What can hang from each mark:
U: N W Y
D: N
M: A J
W: A U
N: D U
S: Y
Y: S
A: W
J: M

Each row was made from one small tree. The marks that hang from a mark follow it in brackets, in alphabetical order. Every link used is in the known rows. Write each row's tree.
Known rows:
J(M): [-0.07  0.04  0.03 -0.04  0.14  0.25  0.33  0.06  0.34  0.12  0.23  0.25
  0.00  0.09  0.11 -0.02  0.18  0.30 -0.01 -0.12 -0.16  0.03 -0.01]
U(W(A) Y(S)): [ 0.13  0.13 -0.04 -0.06  0.47  0.01  0.11  0.16  0.36  0.07  0.22  0.26
 -0.06 -0.02  0.00  0.20  0.30  0.31  0.23 -0.19 -0.22  0.11 -0.08]
D(N(U(W Y(S)))): [-0.14  0.02 -0.04 -0.02  0.35  0.11  0.19  0.05  0.36  0.03  0.29  0.17
 -0.03 -0.15  0.04  0.11  0.49  0.11  0.31 -0.17 -0.22  0.05 -0.15]
W(U): [-0.21 -0.09  0.02  0.09  0.18  0.10  0.27  0.14  0.38  0.06  0.29  0.66
  0.00 -0.19  0.07  0.03  0.38  0.14  0.12 -0.20 -0.12  0.02 -0.17]
W(A U(N(D) Y(S))): [ 0.22  0.07 -0.02  0.05  0.26  0.03  0.22  0.07  0.32  0.07  0.20  0.85
 -0.01 -0.06  0.04  0.15  0.66  0.46  0.30 -0.19 -0.15  0.00 -0.14]
D(N(U(W(A) Y(S)))): [ 0.01  0.02 -0.05 -0.04  0.31  0.10  0.20  0.04  0.35  0.04  0.28  0.16
 -0.03 -0.12  0.04  0.10  0.55  0.11  0.31 -0.15 -0.21  0.08 -0.15]
M(A(W(U)) J): [-0.44 -0.10  0.18  0.07  0.10  0.15  0.31  0.08  0.32 -0.39  0.34  0.42
  0.03 -0.40  0.13 -0.06  0.50  0.26  0.13 -0.36 -0.16  0.04 -0.06]
M(J): [-0.07  0.00  0.09 -0.01  0.11  0.13  0.31  0.15  0.39 -0.34  0.30  0.25
  0.01 -0.27  0.09 -0.06  0.11  0.22  0.05 -0.31 -0.17  0.10 -0.05]
D(N(U(Y(S)))): [-0.14  0.02 -0.03  0.00  0.27  0.11  0.23  0.05  0.38  0.03  0.30  0.17
 -0.01 -0.18  0.06  0.12  0.50  0.06  0.25 -0.18 -0.20  0.08 -0.10]
S(Y): [-0.04 -0.07  0.03 -0.05  0.07  0.09  0.27  0.10  0.48  0.01  0.28  0.22
 -0.01 -0.12 -0.04 -0.15  0.20  0.21  0.02 -0.24 -0.18  0.09 -0.01]
D(N(U(W(A) Y))): [ 0.03  0.06 -0.05 -0.06  0.30  0.14  0.16  0.03  0.35  0.04  0.29  0.15
 -0.02 -0.13  0.06  0.02  0.54  0.11  0.36 -0.15 -0.21  0.09 -0.16]
W(U(N(D))): [-0.18 -0.01  0.03  0.08  0.19  0.10  0.28  0.04  0.36  0.03  0.26  0.85
 -0.01 -0.20  0.07  0.01  0.49  0.43  0.22 -0.19 -0.16 -0.13 -0.20]
A(W(U(N Y))): [-0.34  0.00  0.02  0.05  0.26  0.11  0.14  0.08  0.35  0.13  0.33  0.61
  0.00 -0.25  0.10  0.05  0.72  0.38  0.25 -0.24 -0.20  0.03 -0.08]
U(N Y): [-0.10  0.24 -0.03 -0.07  0.40  0.08  0.08  0.12  0.37  0.04  0.28  0.50
 -0.01 -0.16  0.06  0.08  0.25  0.56  0.27 -0.23 -0.26 -0.03 -0.02]
N(D U(W(A) Y)): [ 0.10  0.21  0.00 -0.07  0.36  0.13  0.15 -0.04  0.35 -0.02  0.21  0.20
 -0.03 -0.20  0.05  0.01  0.56  0.41  0.30 -0.17 -0.13  0.10 -0.16]
M(A(W(U(Y))) J): [-0.45 -0.03  0.18  0.06  0.18  0.15  0.25  0.09  0.32 -0.39  0.34  0.44
  0.02 -0.39  0.13 -0.03  0.51  0.27  0.18 -0.38 -0.16  0.07 -0.04]
M(A(W) J): [-0.39 -0.06  0.18  0.01  0.07  0.15  0.30  0.09  0.32 -0.41  0.35  0.22
  0.03 -0.40  0.13 -0.07  0.40  0.28  0.09 -0.35 -0.18  0.05 -0.01]
A(W(U(N(D) Y))): [-0.33  0.04  0.03  0.05  0.25  0.12  0.16  0.04  0.36  0.11  0.31  0.65
  0.00 -0.27  0.11  0.04  0.77  0.40  0.29 -0.24 -0.19  0.01 -0.09]
U(N W Y): [-0.12  0.25 -0.03 -0.10  0.56  0.07  0.01  0.11  0.35  0.05  0.27  0.48
 -0.06 -0.10  0.03  0.05  0.23  0.65  0.37 -0.21 -0.31 -0.09 -0.14]
J(M(A(W(U(N Y))))): [-0.33  0.05  0.08 -0.01  0.23  0.26  0.26  0.01  0.28  0.09  0.26  0.46
  0.01  0.01  0.13  0.00  0.48  0.45  0.13 -0.17 -0.19 -0.04 -0.01]
D(N): [-0.11  0.00 -0.02 -0.02  0.13  0.14  0.26  0.06  0.40  0.03  0.31  0.29
  0.00 -0.18  0.09  0.00  0.39  0.01  0.24 -0.15 -0.22  0.03 -0.13]
U(N(D)): [-0.07  0.11  0.03 -0.04  0.14  0.11  0.27  0.02  0.38 -0.01  0.26  0.53
 -0.01 -0.23  0.08 -0.03  0.34  0.59  0.18 -0.17 -0.23 -0.17 -0.10]

Which tree is each row?
[-0.15  0.24  0.00 -0.05  0.57  0.02  0.10  0.04  0.37  0.01  0.22  0.57
 -0.07 -0.11  0.01  0.19  0.35  0.71  0.36 -0.22 -0.29 -0.16 -0.13]	U(N(D) W Y(S))
[ 0.17  0.24 -0.03 -0.09  0.49  0.01  0.11  0.03  0.33  0.03  0.19  0.54
 -0.07 -0.04  0.00  0.17  0.46  0.72  0.38 -0.19 -0.28 -0.10 -0.13]	U(N(D) W(A) Y(S))
[ 0.25  0.13 -0.03  0.02  0.25  0.08  0.17  0.05  0.32  0.06  0.22  0.85
 -0.01 -0.09  0.06  0.04  0.66  0.46  0.36 -0.19 -0.15  0.02 -0.17]	W(A U(N(D) Y))
[ 0.04 -0.05 -0.04 -0.05  0.18  0.14  0.24  0.02  0.34  0.04  0.29  0.13
 -0.02 -0.14  0.06 -0.03  0.54  0.09  0.28 -0.12 -0.20  0.04 -0.20]	D(N(U(W(A))))
[ 0.07  0.04 -0.03 -0.04  0.38  0.05  0.17  0.12  0.33  0.04  0.23  0.07
 -0.04 -0.11  0.01  0.13  0.40  0.33  0.14 -0.17 -0.15  0.11 -0.09]	N(U(W(A) Y(S)))
[-0.43 -0.09  0.18  0.06  0.11  0.15  0.30  0.08  0.30 -0.39  0.34  0.48
  0.02 -0.39  0.13 -0.07  0.51  0.38  0.15 -0.36 -0.19 -0.02 -0.07]	M(A(W(U(N))) J)
[-0.11  0.33 -0.01 -0.10  0.55  0.10  0.04  0.02  0.37  0.01  0.24  0.57
 -0.06 -0.15  0.05  0.04  0.34  0.71  0.44 -0.21 -0.30 -0.12 -0.17]	U(N(D) W Y)
[-0.35  0.00  0.04  0.08  0.26  0.09  0.19  0.05  0.36  0.11  0.30  0.65
  0.00 -0.25  0.09  0.12  0.78  0.41  0.24 -0.24 -0.19  0.00 -0.07]	A(W(U(N(D) Y(S))))
[-0.22  0.08  0.02  0.10  0.38  0.05  0.21  0.07  0.37  0.04  0.25  0.89
 -0.02 -0.16  0.05  0.19  0.51  0.45  0.27 -0.23 -0.17 -0.08 -0.14]	W(U(N(D) Y(S)))
[-0.10  0.07  0.03 -0.03  0.24  0.14  0.26 -0.04  0.37 -0.05  0.24  0.18
 -0.03 -0.27  0.06 -0.05  0.48  0.39  0.18 -0.15 -0.13 -0.02 -0.19]	N(D U(W))
[ 0.20  0.32 -0.04 -0.12  0.47  0.09  0.04  0.01  0.33  0.03  0.21  0.54
 -0.06 -0.08  0.04  0.01  0.45  0.71  0.46 -0.18 -0.28 -0.07 -0.17]	U(N(D) W(A) Y)
[-0.09  0.11  0.02 -0.08  0.30  0.09  0.20  0.01  0.36  0.00  0.24  0.52
 -0.05 -0.17  0.05 -0.06  0.33  0.68  0.28 -0.16 -0.28 -0.23 -0.22]	U(N(D) W)
[-0.34 -0.03  0.10  0.01  0.13  0.27  0.32  0.01  0.29  0.09  0.26  0.38
  0.02  0.00  0.14 -0.03  0.45  0.32  0.05 -0.16 -0.15 -0.01 -0.02]	J(M(A(W(U))))
[ 0.17  0.21 -0.06 -0.11  0.45  0.08  0.04  0.13  0.35  0.07  0.24  0.27
 -0.05 -0.05  0.04  0.05  0.29  0.31  0.32 -0.18 -0.22  0.15 -0.11]	U(W(A) Y)
[-0.33 -0.11  0.04  0.06  0.13  0.12  0.22  0.08  0.35  0.13  0.32  0.59
  0.01 -0.26  0.10  0.00  0.72  0.36  0.17 -0.21 -0.19 -0.02 -0.11]	A(W(U(N)))
[ 0.09  0.09 -0.04 -0.07  0.37  0.10  0.12  0.10  0.33  0.04  0.25  0.07
 -0.03 -0.13  0.04  0.02  0.40  0.33  0.20 -0.17 -0.15  0.14 -0.12]	N(U(W(A) Y))
[-0.30  0.00  0.09 -0.03  0.11  0.27  0.32  0.02  0.30  0.08  0.26  0.24
  0.02  0.00  0.14 -0.04  0.38  0.34  0.02 -0.15 -0.17  0.00  0.01]	J(M(A(W)))
[-0.13  0.24  0.01 -0.02  0.41  0.03  0.17  0.05  0.39  0.00  0.23  0.58
 -0.03 -0.17  0.04  0.22  0.37  0.63  0.25 -0.24 -0.24 -0.10 -0.02]	U(N(D) Y(S))
[ 0.20 -0.01 -0.03  0.06  0.25  0.03  0.22  0.15  0.34  0.09  0.23  0.65
 -0.01 -0.05  0.03  0.17  0.55  0.18  0.20 -0.19 -0.11  0.15 -0.10]	W(A U(Y(S)))
[-0.13  0.07 -0.04 -0.04  0.34  0.14  0.16  0.03  0.36  0.03  0.30  0.17
 -0.03 -0.17  0.06  0.03  0.49  0.10  0.35 -0.16 -0.22  0.07 -0.17]	D(N(U(W Y)))
[-0.10  0.21  0.02 -0.02  0.31  0.15  0.19 -0.03  0.39 -0.05  0.24  0.22
  0.00 -0.29  0.07  0.04  0.50  0.35  0.22 -0.20 -0.11  0.10 -0.08]	N(D U(Y))
[-0.14  0.16  0.02 -0.01  0.43  0.09  0.20 -0.02  0.38 -0.04  0.21  0.21
 -0.04 -0.22  0.03  0.14  0.49  0.41  0.23 -0.19 -0.14  0.03 -0.13]	N(D U(W Y(S)))
[ 0.11 -0.06 -0.02 -0.06  0.19  0.10  0.24  0.09  0.32  0.04  0.25  0.03
 -0.02 -0.15  0.04 -0.05  0.39  0.31  0.09 -0.13 -0.14  0.07 -0.15]	N(U(W(A)))
[ 0.22  0.01 -0.03  0.04  0.27  0.02  0.20  0.13  0.31  0.10  0.22  0.78
 -0.01 -0.03  0.03  0.16  0.58  0.42  0.25 -0.20 -0.16  0.02 -0.13]	W(A U(N Y(S)))
[-0.35  0.04  0.09  0.01  0.22  0.27  0.27  0.02  0.29  0.09  0.26  0.40
  0.01  0.01  0.13  0.01  0.46  0.33  0.10 -0.17 -0.16  0.02 -0.01]	J(M(A(W(U(Y)))))
